Each row comes from the steps of one walk. Every step used is in the known rows, and no mark comes twice. Write the walk behind each row, first mark first.
Known rows
pili, zopu, lilov, virel, madi, nemar: [ 4.11 -3.93  0.49 -5.16  0.39 -0.49 -5.04  5.89 -3.16  1.27 -2.80 -1.12
 -1.04  1.34 -1.93 -1.24 -2.50 -1.56  2.35 -1.78  6.62 -0.72 -3.28 -2.96]
bobof, madi, virel, lilov, mevi: [-1.02 -0.39 -0.43 -3.96 -0.35  0.45 -3.94  0.94 -1.41  1.44 -2.15  0.11
 -2.85  0.00 -4.68  1.15  0.26  1.06 -1.48  0.86  5.57 -0.03 -2.91 -2.25]
virel, madi, nemar, lilov, nubon, pili, zopu: [ 1.76  1.70 -2.50 -4.66  0.83  4.52 -4.59  4.46  0.41  2.58 -3.01  0.02
  1.04  2.94 -6.49 -3.41  0.60  1.85  0.90 -4.71  2.66 -3.14 -3.40 -2.97]
nubon, pili, zopu, lilov: [ 2.15 -0.31  4.30 -3.70 -4.32  1.67 -3.95  3.32 -1.75  2.43 -1.31 -1.63
 -0.02  2.78 -3.90 -2.81  2.69  0.39 -0.51 -3.05  1.93 -2.91 -4.53 -2.43]
lilov, bobof: [ 0.81  1.36 -0.44 -3.08 -0.12  2.90 -2.38  1.49 -1.59  3.30 -0.15 -2.02
 -1.52  3.20  0.41 -0.67  1.90  1.19 -1.38 -1.64  2.44 -1.94 -3.74 -2.75]
mevi, lilov, bobof, madi: [ 0.02 -1.65 -2.94 -3.16 -3.26  0.89 -2.99  3.92 -0.86  2.59 -1.19 -1.67
 -1.94  3.59 -2.36  1.63  0.46  0.44 -1.75 -2.72  0.71 -3.03 -2.21 -2.52]
madi, nemar: [ 1.55 -0.15  1.08 -3.65 -1.19  0.83 -3.07  2.98 -4.09  0.28 -3.63 -3.19
 -0.35  1.34  0.31 -0.29  1.63  0.49 -1.67  1.00  3.75  1.40 -3.19 -2.08]
madi, virel, lilov, nubon, pili: [-0.88  2.77 -0.59 -3.51 -0.51  5.65 -2.95  0.05  1.30 -0.04  0.94  0.45
 -2.18 -2.00 -3.46 -3.59  3.48  1.95 -0.86 -0.14  2.45 -3.63  0.16 -0.33]
bobof, madi, virel: [-1.32  0.80  2.10 -3.39 -2.40  1.11 -1.01  2.68 -2.19  2.37 -2.89 -1.39
 -2.82 -1.07 -2.32 -0.19  0.71  1.04 -1.60  0.46  3.70 -0.84 -4.21 -2.05]
lilov, nubon, pili, zopu: [ 2.17  1.95  0.64 -3.83 -2.24  6.38 -4.44  2.27 -2.19  2.69 -1.13  0.20
 -0.16 -0.44 -4.24 -4.57  1.33  2.14 -0.38 -4.88  2.36 -2.17 -4.43 -2.42]
bobof, madi, virel, lilov, nubon: [-1.19  0.10 -0.87 -2.51 -0.86  3.25 -3.92  1.91 -0.59  0.69 -0.48  1.70
 -2.96 -1.20 -4.61  0.62  0.41  0.90 -0.75 -0.98  3.72 -1.78 -0.71 -2.20]
virel, madi, nemar: [ 0.48 -0.78 -0.57 -3.32  0.99 -0.07 -2.02  3.99 -1.49  0.02 -1.80 -4.24
 -0.62  2.81 -2.04 -0.53  1.14  0.68 -0.78 -0.58  3.80 -1.38 -1.73 -3.12]
pili, zopu, lilov, mevi: [ 3.15 -1.52  1.99 -3.90 -1.74  1.29 -6.05  3.22 -3.90  4.23 -1.73 -1.91
  0.48  3.19 -2.86  0.23 -1.14 -0.24 -0.73 -3.26  5.40 -0.87 -6.41 -4.14]
zopu, lilov, nubon: [ 0.84 -0.07  0.67  0.08 -1.40  3.94 -4.88  3.74 -2.90  2.95  0.33 -2.51
  0.03  1.27 -1.26  1.12 -0.03  0.22 -1.53 -4.06  2.40 -3.56 -1.48 -3.58]
bobof, madi, nemar: [ 0.40 -1.33  0.95 -2.78 -2.12 -0.93 -2.90  4.30 -4.79  0.94 -5.63 -2.11
 -1.23  1.30 -2.31  1.06  0.54  1.10 -2.32  0.38  3.84  1.34 -3.32 -2.79]
pili, zopu, lilov, bobof: [ 3.10 -1.38  1.98 -4.66 -1.81  1.93 -3.89  3.68 -2.10  4.43 -0.26 -0.39
 -0.68  5.34 -1.41 -0.50  0.57 -0.48  0.08 -3.06  3.63 -2.97 -5.97 -4.07]
madi, virel, lilov: [-0.26  0.48  1.62 -4.47 -0.95  1.62 -2.79  0.25  0.64 -0.68  0.82 -0.63
 -2.31  0.43 -1.51 -0.95  3.12 -0.87  0.06  1.78  3.31 -1.22 -1.54 -0.96]
pili, zopu, lilov, bobof, madi, virel: [ 1.59 -1.48  2.51 -6.21 -2.32  1.24 -1.74  4.68 -1.38  5.64 -2.47  1.15
 -2.97  2.81 -3.41 -0.16 -0.88  0.53 -0.50 -1.31  5.07 -3.25 -6.59 -3.61]
zopu, pili: [-0.11  2.09  2.33  1.14 -3.37  3.30 -1.72  2.41 -2.07  0.98  1.51 -3.98
 -1.55  1.03  0.59  1.39  4.67  1.44 -2.13 -0.37  1.68 -2.79 -2.33 -2.23]
mevi, madi, virel, lilov, nubon: [-1.32  0.28 -3.12 -3.78  0.44  5.46 -2.16  2.06  1.84  1.15  1.85 -0.52
 -1.61 -0.37 -2.33 -1.00 -0.38  0.04 -0.37  1.35  3.43 -3.93  0.09 -1.98]
nubon, pili, zopu, lilov, virel, madi: [ 2.64 -1.41  1.43 -3.75 -1.06  1.30 -4.52  3.89 -0.73  2.13 -0.14 -1.27
 -1.31  0.31 -4.44 -3.81 -0.29 -0.10  2.16 -4.06  3.87 -3.91 -2.86 -2.36]
nubon, lilov: [ 0.17 -1.14  1.54 -4.87 -2.46  0.44 -1.83  1.78 -2.12  2.74 -4.10 -2.49
  0.74  1.33 -2.71 -1.36  0.99 -0.73 -0.87 -2.69  1.29 -2.19 -2.93 -1.67]
pili, zopu, lilov, nubon: [ 3.17 -1.05  1.79 -2.38 -2.20  4.42 -5.62  4.33 -3.00  3.46 -0.11 -0.32
  0.49  2.16 -2.65 -0.52 -0.73 -0.41  0.14 -5.25  3.40 -2.75 -4.47 -4.21]

Which walk is each row?
[ 0.23  0.69 -4.20 -4.57  0.87  2.59 -2.19  4.54  0.01  4.63 -3.47 -2.54
  0.39  5.76 -0.23  0.68 -0.26  0.57 -1.37  1.36  2.78 -2.35 -3.23 -2.99] : mevi, madi, nemar, lilov, bobof
[ 0.92 -2.73 -3.51 -4.65 -2.41 -0.06 -2.82  5.35 -2.30  1.41 -4.46 -2.08
 -1.55  3.87 -1.40  1.55  0.10  0.85 -2.05 -0.45  2.17 -1.14 -2.16 -2.29] : mevi, lilov, bobof, madi, nemar
[-0.28  3.17 -0.24 -1.36 -1.46  6.01 -3.42  1.52 -1.71  2.08 -0.74 -1.82
 -0.30 -1.14 -2.69 -3.14  2.25  2.84 -2.05 -3.46  1.28 -2.97 -1.80 -1.99] : lilov, nubon, pili
[ 1.81 -1.10 -1.64 -3.76  2.18  0.35 -3.45  3.52 -2.89  0.07 -2.69 -2.78
 -1.79 -0.74 -0.33 -1.54 -1.07 -0.09  1.01 -0.17  5.63  0.39 -1.38 -1.83] : lilov, virel, madi, nemar
[ 0.28 -0.87 -3.22 -4.49  0.76  2.01 -2.95  3.99 -3.45  2.89 -4.58 -4.67
  0.51  1.80 -0.36  0.20 -1.99  1.90 -3.04  2.28  5.86  0.24 -3.79 -3.24] : lilov, mevi, madi, nemar
[ 0.37  0.09 -0.01 -2.14 -1.94 -0.71 -4.41  4.62 -3.22  2.43 -6.10 -1.26
 -0.08  3.44 -3.42  2.29  0.29  0.24 -1.56 -0.94  2.70  0.99 -3.62 -2.65] : bobof, madi, nemar, lilov
[ 1.37  1.30 -1.70 -3.28  1.04  1.40 -6.10  2.58 -3.65  3.42 -5.61 -2.52
  1.24  3.07 -1.18  1.24 -0.08  0.84 -1.84 -0.66  4.60  1.78 -4.84 -2.62] : madi, nemar, lilov, mevi
[-1.10  2.35 -0.85 -3.81 -0.50  2.36 -1.52  2.50  0.10  5.71 -2.81  0.58
 -2.60  2.34 -2.77  1.04  0.47  1.06 -1.03 -0.72  2.75 -2.59 -5.34 -2.16] : nemar, lilov, bobof, madi, virel
[ 0.32 -2.21 -4.04 -4.67  0.96  0.65 -4.49  2.87 -1.38  0.51 -2.66 -2.87
  0.16  3.12 -2.05  0.71 -0.81  0.57 -1.91  2.94  5.48  0.26 -1.31 -2.92] : virel, lilov, mevi, madi, nemar
[ 0.92 -0.25  1.04 -2.30 -1.05  1.80 -2.88  3.19 -1.70  3.93  0.37 -2.64
 -1.05  4.32 -0.01  1.15  1.55  0.36 -1.63 -2.00  2.54 -3.95 -3.19 -3.52] : zopu, lilov, bobof
[-0.11 -2.95 -3.33 -7.28  0.32  0.60 -1.49  4.17 -2.54  4.28 -8.07 -4.17
  2.05  1.79 -2.75 -0.80 -2.89  0.86 -2.71  1.37  4.90 -0.96 -2.97 -2.57] : nubon, lilov, mevi, madi, nemar
[ 1.14 -0.49 -2.93 -3.98 -1.79  2.82 -3.07  2.53 -0.16  1.97  0.53 -2.74
 -1.05  3.62  0.61  0.12  1.74 -0.34 -0.93 -2.20  0.52 -3.21 -2.24 -1.74] : mevi, lilov, bobof
[ 2.57  0.49 -1.09 -3.04  0.37  1.13 -5.78  2.86 -3.67  1.92 -5.00 -0.92
 -0.19 -0.35  0.95 -0.18 -0.83 -1.24  0.87 -0.11  4.36  2.38 -3.30 -0.66] : madi, nemar, lilov, virel
[ 3.57 -2.78  1.39 -3.61 -0.40  0.50 -5.21  4.49 -1.63  2.35  0.47 -1.12
 -1.30  1.40 -2.80 -1.36 -2.13 -2.04  2.82 -4.16  5.09 -2.55 -3.42 -3.23] : pili, zopu, lilov, virel, madi
[-1.16 -0.75  1.34 -3.64 -2.15 -0.16 -2.72  1.38 -0.45 -0.18 -0.82  0.44
 -3.21  0.39 -4.28  0.61  1.83 -0.22 -0.63  0.96  3.40 -1.00 -1.64 -1.66] : bobof, madi, virel, lilov
[-0.13  1.08 -0.74 -5.50  0.78  2.49 -1.98  0.14  1.34  1.12  1.14  0.21
 -3.18  2.08 -0.61 -1.14  3.11  0.01 -0.21  1.62  3.69 -2.27 -2.01 -1.26] : madi, virel, lilov, bobof
[-0.08  1.29 -0.85 -3.36  0.40  5.14 -3.75  0.53  0.13  0.08  1.29  0.31
 -2.08 -0.97 -1.87 -1.21  1.55  0.08 -0.12 -0.62  3.34 -2.18 -0.58 -1.25] : madi, virel, lilov, nubon
[ 3.14 -1.88  3.94 -3.36 -3.82  0.97 -4.82  3.91 -3.05  2.63 -0.57 -1.61
 -0.03  3.47 -2.41 -0.20  0.62 -1.56  0.20 -2.96  3.23 -1.56 -5.19 -3.71] : pili, zopu, lilov
[ 2.04 -3.20 -4.22 -4.20  0.34  0.47 -4.37  4.66 -1.57 -1.19 -2.02 -3.74
 -1.22 -0.17 -0.28 -0.88 -1.24 -1.37  1.47 -0.76  3.63 -1.14  0.32 -0.96] : mevi, lilov, virel, madi, nemar
[-1.48  1.05 -1.97 -5.04  0.74  3.96 -1.04  2.09 -1.00  4.55 -1.78 -3.98
 -1.14 -0.73 -0.40 -1.18 -1.80  1.66 -1.99  2.42  5.70 -2.06 -4.65 -2.39] : lilov, mevi, madi, virel
[-0.09  0.87 -0.44 -4.75  0.95  2.07 -4.17 -0.48 -0.61  0.94 -0.41 -1.00
 -2.14  0.01 -1.98 -0.71  1.44  0.28 -0.83  1.55  5.24 -0.15 -2.81 -1.37] : madi, virel, lilov, mevi
[ 1.99 -2.45 -0.17 -4.36 -1.55  2.10 -4.53  4.90 -2.27  5.33 -1.35 -2.92
  0.84  3.73 -3.05  0.31 -2.95 -0.26 -0.94 -1.65  5.41 -2.60 -5.96 -4.81] : pili, zopu, lilov, mevi, madi
[-1.21  0.07 -2.96 -5.92  0.92  3.16 -0.38  1.44  3.08  2.15  1.63 -0.73
 -2.85  2.57 -0.96 -1.11  0.99  0.10 -0.45  3.28  3.65 -4.29 -1.41 -1.97] : mevi, madi, virel, lilov, bobof
[-1.02 -0.81 -2.40 -5.29 -2.38  2.08 -0.91  3.43  0.33  2.78 -1.78 -1.41
 -3.06  1.16 -1.48  0.47  0.51  0.70 -1.28 -0.03  2.09 -3.56 -2.93 -1.42] : mevi, lilov, bobof, madi, virel
[ 2.21 -1.98  1.35 -5.62 -2.93  0.08 -2.80  5.93 -2.80  3.72 -5.65  0.38
 -1.32  4.47 -4.87 -1.30  1.01  2.67 -2.00 -1.04  3.83 -2.15 -4.74 -3.20] : nubon, pili, zopu, lilov, bobof, madi, nemar
[-0.20 -0.97 -1.51 -2.55 -0.87  0.00 -3.72  1.88 -0.56  1.07 -0.05  1.10
 -2.67  4.73 -4.47  1.79  1.74  0.68 -1.23 -1.62  2.34 -1.70 -1.57 -3.21] : virel, lilov, bobof, madi
[-1.31 -0.50 -0.77 -4.64 -0.98  2.04 -1.39  1.68  2.19  0.27  1.36 -1.78
 -1.85  1.01 -1.80 -1.00  1.36 -0.90 -0.18  3.33  3.56 -3.07 -0.82 -1.60] : mevi, madi, virel, lilov
[ 0.08  1.36  1.26 -0.14 -2.32  4.96 -4.23  3.06 -1.80  2.80 -0.24 -2.76
  0.23  0.37 -2.78 -1.36  1.96  2.23 -2.32 -3.83  1.31 -5.03 -1.02 -2.50] : zopu, lilov, nubon, pili
